Each row was made from one walk, in order. Every step used is in the known rows, and no mark comes twice. Write each row's walk.
Known rows
disil/fuvi/vonug/talupak/bimag: [ 22 -17  18 -32  -3   3 -12  14 -26   0 -32 -43   6   6 -50 -74 -13   6
  27  36 -27  53   5   0 -13 -15   3  15   7   3  11 -31  33   2  -6  -6
 -16  19  14  44 -56 -33]
setos/fuvi/disil: [  1 -20  20   8  -2  13  34 -31  29  -9   7  11 -30  -1   3  64   0 -44
 -30 -31  27 -31  18  -2 -13 -11   4 -53  16  11  29  -9 -51  11 -17   6
  -2   3 -21  -2  13  45]
voli/disil: [-22  30 -21  18  12  -7  18   2  25   8   6  31   1  16  31  21   3  -1
 -25 -17 -12 -22  -8  27  22  11   6   4   6  -2  -6  -9  -1   9 -24  -1
   3 -14 -22 -25  34  13]
voli/disil/lato: [-38  29 -42   5  20   8   1   3  32   5  34  56  17   5  46  41  10   8
  -5  13   1 -19 -19  18  33  20  14  14  13  -2 -18  19   7 -10 -21  14
  -3 -22 -23 -21  43   0]
bimag/fuvi: [  1   5   4  23 -13 -14  19 -13 -29  14 -19  -9 -27  17  -4  12  -7  -9
   8 -25  17 -30  14   3   3 -13 -14 -41 -20  -9  15  -8  17   3  22  -7
   8 -15 -10 -19   4  29]
vonug/talupak/bimag: [ 27   8   6   3   2  -4  23  15 -35  28   9 -40 -16  15 -41 -84 -13 -19
 -22  10 -26 -11   1   0 -24   2   1 -22   4  20  29 -39  22  13 -15   5
   2  -2 -27  -3 -14  -2]
disil/fuvi: [-23   5  -6 -13  -8 -10  16   6  -6  27  -8  35 -11  25 -16   2 -12  41
  34 -13  41  22  22 -20  31  -5  20 -10  20  -1  17  11  17  11 -28 -13
  -6  -7  -2  12  11   1]
vonug/talupak/bimag/fuvi: [ 43  -4  16  13  -4  -9  19  -1 -56   5 -10 -80 -33  -2 -37 -66 -14 -30
 -16   7 -33  -1   2   3 -32  -5 -18 -29 -28  15  16 -44  34  10  22  17
   4  -2 -12  -5 -29  -1]
fuvi/vonug/talupak/bimag: [ 32  -7  22  -8  -2   4  -8   7 -24   6 -27 -41   3  13 -42 -82  -8 -34
  -4  24 -46  -3  -5  23 -31 -12 -12  -8   1  -1  22 -42  19  -8   1 -10
  -6  11 -10  24 -43 -11]
vonug/talupak/bimag/fuvi/disil/voli: [ 37 -16  20   7   1  -6  13 -12 -48 -41   5 -84  -2 -62 -23 -22  14  -5
 -24  18 -43  43   8 -19 -49  -7 -25  -6 -21  17  -9 -18  15  -9  20  37
   2  19  11  16 -15 -18]
lato/disil: [-36  47 -18  33 -17  23  23  29 -13  33  18  52 -15  41  13 -18   1  17
   5 -19  46 -34   9   7  42  -3  17 -31  -1 -24  23   7   6  -9 -38 -24
  -2 -19 -29 -18  32  24]
vonug/talupak: [  9  11   6  -9   3  -3  19   8 -20  27   0   5  -8  17 -26 -49  -7   0
 -10  -2 -11 -35  14  12  -2  -7   2 -31  18  17  24 -14  10   0 -15 -19
   0  -4 -20   6  -2 -12]
setos/fuvi: [ -2   2   0   7  -4  14  35 -14  17  21  13  25 -41  27  -7  15 -19 -42
 -15 -37  55 -42  17 -11   6 -17  19 -49  31  -5  41   0 -26  29 -18  -6
  -2  -5 -30 -16  24  44]
vibip/disil/voli/fuvi/vonug/talupak: [  7 -15 -28  -7  25  -3 -41  10  11  -9  -3  31  45 -13   1  -4  -3  12
   6  10 -11  36 -10  29  15 -14  15  70  16  10 -38  41 -31 -28   0 -39
  -1  -2  46   2  20 -50]
fuvi/setos: [ -7  10   9 -24 -13 -12  -9  -6  28  26  -8  34 -12  38  22  17   0   9
  19 -13  38 -65  -1  -1  17   5  -6 -32   3 -10  23  -6   4  23  15 -15
  17 -11 -10   0  -9  30]
talupak/bimag/fuvi/disil/lato: [  5 -21   0  28  -4  -3   7 -23 -22 -15   6 -42 -10 -25   8  43  10 -10
  -9  25 -15  23  -9  -8 -27  15 -26 -23 -42   9  -8 -13  14 -21  22  45
   6 -13  -4  -6 -13  29]
talupak/vonug: [ 12  -5  -5  25   0 -22  17  -4 -32  40 -11  -2 -21  40 -13 -29  -5  -4
  -5   8   9 -55   4   2  10   3   5 -53  -8 -10  42  -7  15   1 -19   4
  -5 -11 -25  -1   6  16]
voli/disil/fuvi/vonug/talupak/bimag: [ 19  -4   3 -26  13   2 -17  11   2 -27 -28 -38  22 -12 -13 -48  -4  -1
   5  37 -62  63 -16  24  -9   2   7  49   0   0 -18 -37  26   9 -17  11
 -18  17  12  33 -43 -44]
vonug/talupak/bimag/fuvi/voli/disil/vibip: [ 27  -3  33  12  -4  -2  -7   7  -7 -40   1 -74  32 -64 -10 -32   4 -17
 -24  25 -87   9 -21   1 -53  26 -13  44 -29  14 -36 -14   6   5  40  45
  -7  18  22  -1 -26 -39]
vonug/talupak/bimag/fuvi/setos: [ 48  -9  31 -20 -11 -14 -11  -7 -25  -4 -17 -77 -31  -1  -8 -42  -8 -24
  13  14 -20 -32 -11  -3 -27   4 -38 -28 -40   8  13 -49  32  31  52  17
  15   2   1   5 -53   6]
vibip/disil/voli: [-20  16 -38  32   6 -21   2  -6  -5  21  39  68  30  -6  -4  24  -1  30
 -10 -13  34 -14   8   5  26 -11  30  26  27  -8   7  46 -22 -10  -4 -13
  14 -27  13 -12  61   2]
voli/disil/vibip: [-27  26 -17   9   5   9   9  21  39   6  16  35  27  -1  34  18  -5  12
 -23   7  -7 -19 -13  24  19  20  22  42  17 -11 -14  21  11   4 -25   6
  -9 -16   3 -10  49  -2]
setos/fuvi/voli: [ -3 -10  31   7 -11   6  20 -27  25   0  14  31 -19   5 -23  28  -1 -36
  -3 -50  29 -43  19 -28 -19  -8   9 -48  29   7  31   7 -63  20  12  -2
   1  17 -19 -12  -4  33]
voli/disil/fuvi/setos: [-19  16 -12 -39   0 -11 -17  -2  54  -3  -6  34   3  11  48  50   4  40
  26   0  26   3 -12   2  40  16   6  24   0 -13 -17  -1  12  39  -6   3
   4  -3  10   8  -9  -6]
voli/fuvi/vonug/talupak/bimag: [ 28 -14   1 -15  12   6 -18  26   0   2 -32 -46  -7  29 -17 -71 -15 -34
  -6  11 -42  41 -19  18 -20   5  -6  24 -12  14 -12 -34   2  -2 -11 -29
  -6  18   6  -2 -37 -21]

Write each row's walk
[-23   7 -22 -43   2  -6 -31  19  53   9  14  40  -3  22  52  26   1  32
  22 -27  54  14 -11 -36  33  12   4  35  11  -5 -22  37 -10  22  -2 -21
  13  12  20 -24  19  -5]
disil/voli/fuvi/setos
[-30 -15 -23  -4  16   5  -4   2  43   0  14  39   2  14  48  74  11  19
  -2  -1  14  36  -9  -3  14  28  -2  11  -6  27 -32  28 -23 -24 -33  -8
   1 -12  -2 -21  26   4]
voli/fuvi/disil/lato
[ 24 -14  18  22 -15  -3  -9 -15 -33  -8 -43 -55 -15  13 -19 -22  -7 -40
  11   0 -21   2  -4  15 -25 -15 -25 -16 -35 -29  13 -35  24  -4  44  -3
   2   2   0   4 -41  31]
talupak/bimag/fuvi/vonug
[ 30 -17  33  -9  -4   0 -17 -15 -37 -20 -53 -42  -3  -7 -22 -30  -2 -27
  23  10 -38 -33   8  34 -20 -30 -29 -31 -18  -9   3 -27  20 -24  45 -18
  -5   7   8  26 -44 -15]
bimag/fuvi/vonug/talupak
[-50  45 -47  13  -2  29   3  54   7  14  36  56  -5  29  39  -5   3  43
   5 -28  66  44  -4 -30  57   6  29  37  12 -21 -21  55  -7  -8 -51 -30
  -3   1   3 -39  64 -13]
lato/disil/voli/fuvi
[ 19  -8 -10 -24  12  13 -29  29  -5 -10  -7 -36  14   0 -12 -69  -8  -6
  -2  15 -30  71 -17 -14 -18  -6   1  58  12   1 -23   2   2  -7 -12 -15
 -10  33  22   0 -15 -41]
disil/voli/fuvi/vonug/talupak/bimag
[-27   4 -44  31  12  -9  -5  -9   7  35  41  80  22   9  14  47  -3  16
   2  14  33 -41  -6  27  36   6  20   8  11   4   4  43 -16 -23  -6  -8
  11 -51  -1 -17  54  15]
vibip/disil/lato
[-28   2  -8   3  13  20  -1 -27  63 -23  43  51  12 -31  29  75  13 -29
  -7 -14   6 -29 -13 -14   0  12  16   0  27   5 -16  30 -63   5   5  28
  -7  10 -21 -18  15   9]
setos/fuvi/voli/disil/lato
[ 16  -2   8   7  14  -3 -18 -15 -13 -40  23 -55  18 -64   1  -8  18 -18
  -6  30 -85  11 -27  -2 -40  26 -24  19 -34  22 -46 -16   0 -10  42  57
   0  12  -3  -5 -33 -34]
vonug/talupak/bimag/fuvi/voli/disil/lato
[-46  53 -33  22 -12  29  14  34 -15  17  40  60   6  12  14 -16  10  45
   6 -18  62  -8  10 -22  45 -10  25   0  25 -33  11  43   7 -15 -36 -19
  -2  -8  -8  -9  54   3]
lato/disil/voli
[ 48 -25  36  16  -3 -12  20 -20 -49 -25 -16 -92 -22 -31 -28 -23   6 -34
 -31  15 -56  14   5   9 -52   0 -34 -36 -45  30   2 -54  13  -2  20  29
   6   6  -8  11 -37   4]
vonug/talupak/bimag/fuvi/disil
[ 19   1   3  31 -15 -14  23  -6 -43  15 -11 -54 -33  16 -19 -25 -12 -28
  -8 -14   1   0  -2 -10 -17  -1 -15 -27 -32  -6  21 -31  27  13  25  12
  11 -10 -16 -24  -8  36]
talupak/bimag/fuvi
[-28  -9  -8   3   4   5   6 -14  19   3  16  46  11  -7  25  59  20  18
  -5  17  10 -13   4   2   4  12  -5 -24   6  10   0  13  -9 -31 -13   4
   2 -15 -14   9  19  17]
fuvi/disil/lato
[-20  -2  23 -10 -18 -17   4 -10   2   8  -5  37  11   3 -33  13   7  46
  41 -26  21  20  24 -38   4   2  11  -8  17   5   2  15 -17   7   1  -8
  -2  17   7  18 -21 -10]
disil/fuvi/voli
[-16  -9  18   8  -9   4  18   6  24   2  -3  22  24  -9   6  35   5  19
 -20  11   6 -18  11   6  -8  13   5   2   9   0   4  18  -3 -12 -20  -2
  -2  -9  12  13  26  11]
fuvi/disil/vibip
[-15  -2 -41 -10   9 -18 -38   6  51  13  30  63  18  10  53  60   0  35
   8 -17  53   2 -21  -5  45  16  13  60   5  -1 -31  56 -36  18   7 -24
  25 -17  40 -31  41  -5]
vibip/disil/voli/fuvi/setos
[ 42 -23  25 -15   4  25   5  -5  -4  -5 -16 -51 -23   2 -40 -56 -22 -79
 -17  11 -17 -12  -2  11 -37 -23   2 -24  18   1  37 -42 -14  14   3   2
 -15  20 -14  17 -40   9]
setos/fuvi/vonug/talupak/bimag
[ 39 -31  39   7  -7   3  13   4 -32 -25 -15 -92   4 -51 -24 -22  -4 -12
 -28  39 -51  16   0   6 -53  11 -23   3 -32  18  -8 -23  26  -7  16  36
  -5   6  22  19 -19 -12]
vonug/talupak/bimag/fuvi/disil/vibip
[  8  -5  21 -10 -19 -18 -15 -21   1   7 -22  -7 -30  17  24  35   0  -2
  27 -18  32 -63   1   2   8  -4 -28 -42 -31 -17   9 -10  15  20  54  -6
  20  -9   4  -6 -21  32]
bimag/fuvi/setos
[ -9 -14   6  -2   1  16  25 -24  26 -25  27  21  -9 -28   3  64  10 -16
 -27 -30  42   0  19 -32 -11 -17  14 -21  37   3  15  25 -49   8 -18  14
  -3  16  -5   2  35  29]
setos/fuvi/disil/voli
[-27  21 -23  -6   8 -11  12   6  23  -1   3  32   5   8  17  27  -1  35
   8  -7   5  32   3   5  37   8  20  26  11   0 -15   3  11  18 -39   5
  -7  -4  -1  -1  20 -10]
voli/disil/fuvi
[ 26 -16 -28   1  21  -4 -38  19  -1  -5  10 -10  36 -11 -11 -37 -11  -8
 -13  21 -29  64 -22  17  -8  -4  12  84   3  10 -32  18 -20 -12  -4 -18
   3   2  40  -5   5 -43]
vibip/disil/voli/fuvi/vonug/talupak/bimag
[-39  18 -11   8  11  -2 -13 -12  43 -13  35  61  37 -21  34  56  25  13
   5  -2 -24 -18 -14  -1   9  29   2  16   9   6 -32  23 -29 -17  12  21
   2   1 -12 -11  12 -10]
fuvi/voli/disil/lato
[  1  -6  -7 -36  17  13 -33  23  12 -13 -18   9  20   0  -2 -34  -1  13
  14   3 -12  42  -2  -2   5 -17   5  46  26   1 -29  27  -2 -20  -9 -37
 -13  28  26   9   0 -51]
disil/voli/fuvi/vonug/talupak
[-20   2   2   5   0  -4  12 -13   4 -13  15  28  20 -23   6  36  23  33
 -16 -12  12   9  18 -18  -1  -5   2  -7  18  -1   2  23 -14 -15 -16   1
   5   7   2   9  30   9]
fuvi/disil/voli
[  4 -16  21  10 -12  -3 -16 -20 -24 -13 -53 -14  -6  11  -3  12   0 -20
  27 -10  -4 -32   8  26  -1 -25 -23 -33 -20 -27   6 -11  14 -19  47 -20
   1   1   6   6 -27  21]
bimag/fuvi/vonug
[  3  15   6 -11 -11  29 -10  39 -36   1 -19 -19   6  12 -37 -84  -9  19
  32  42  -4  51  -2   3  15 -10  12  18  -8 -24   7 -22  34 -12 -32 -16
 -22   8   6  41 -41 -36]
lato/disil/fuvi/vonug/talupak/bimag
[-15  -2   8 -45 -14 -18 -15  -2  29  23 -16  36 -11  31  10  26  -6  47
  50  -3  56 -10  10 -23  34   1   3  -7   5 -11  14   3  17  33   2 -14
   8  -2  11  18 -18   4]
disil/fuvi/setos
[ -5 -12   7  17  -6 -11   9 -26 -19 -35  -1 -15   4 -41   7  57  23  16
  -7 -17   6  15  19 -18 -11 -13 -17 -14 -11  -6 -10  20  -2 -16  25  11
   7   5  14   6  14   9]
bimag/fuvi/disil/voli
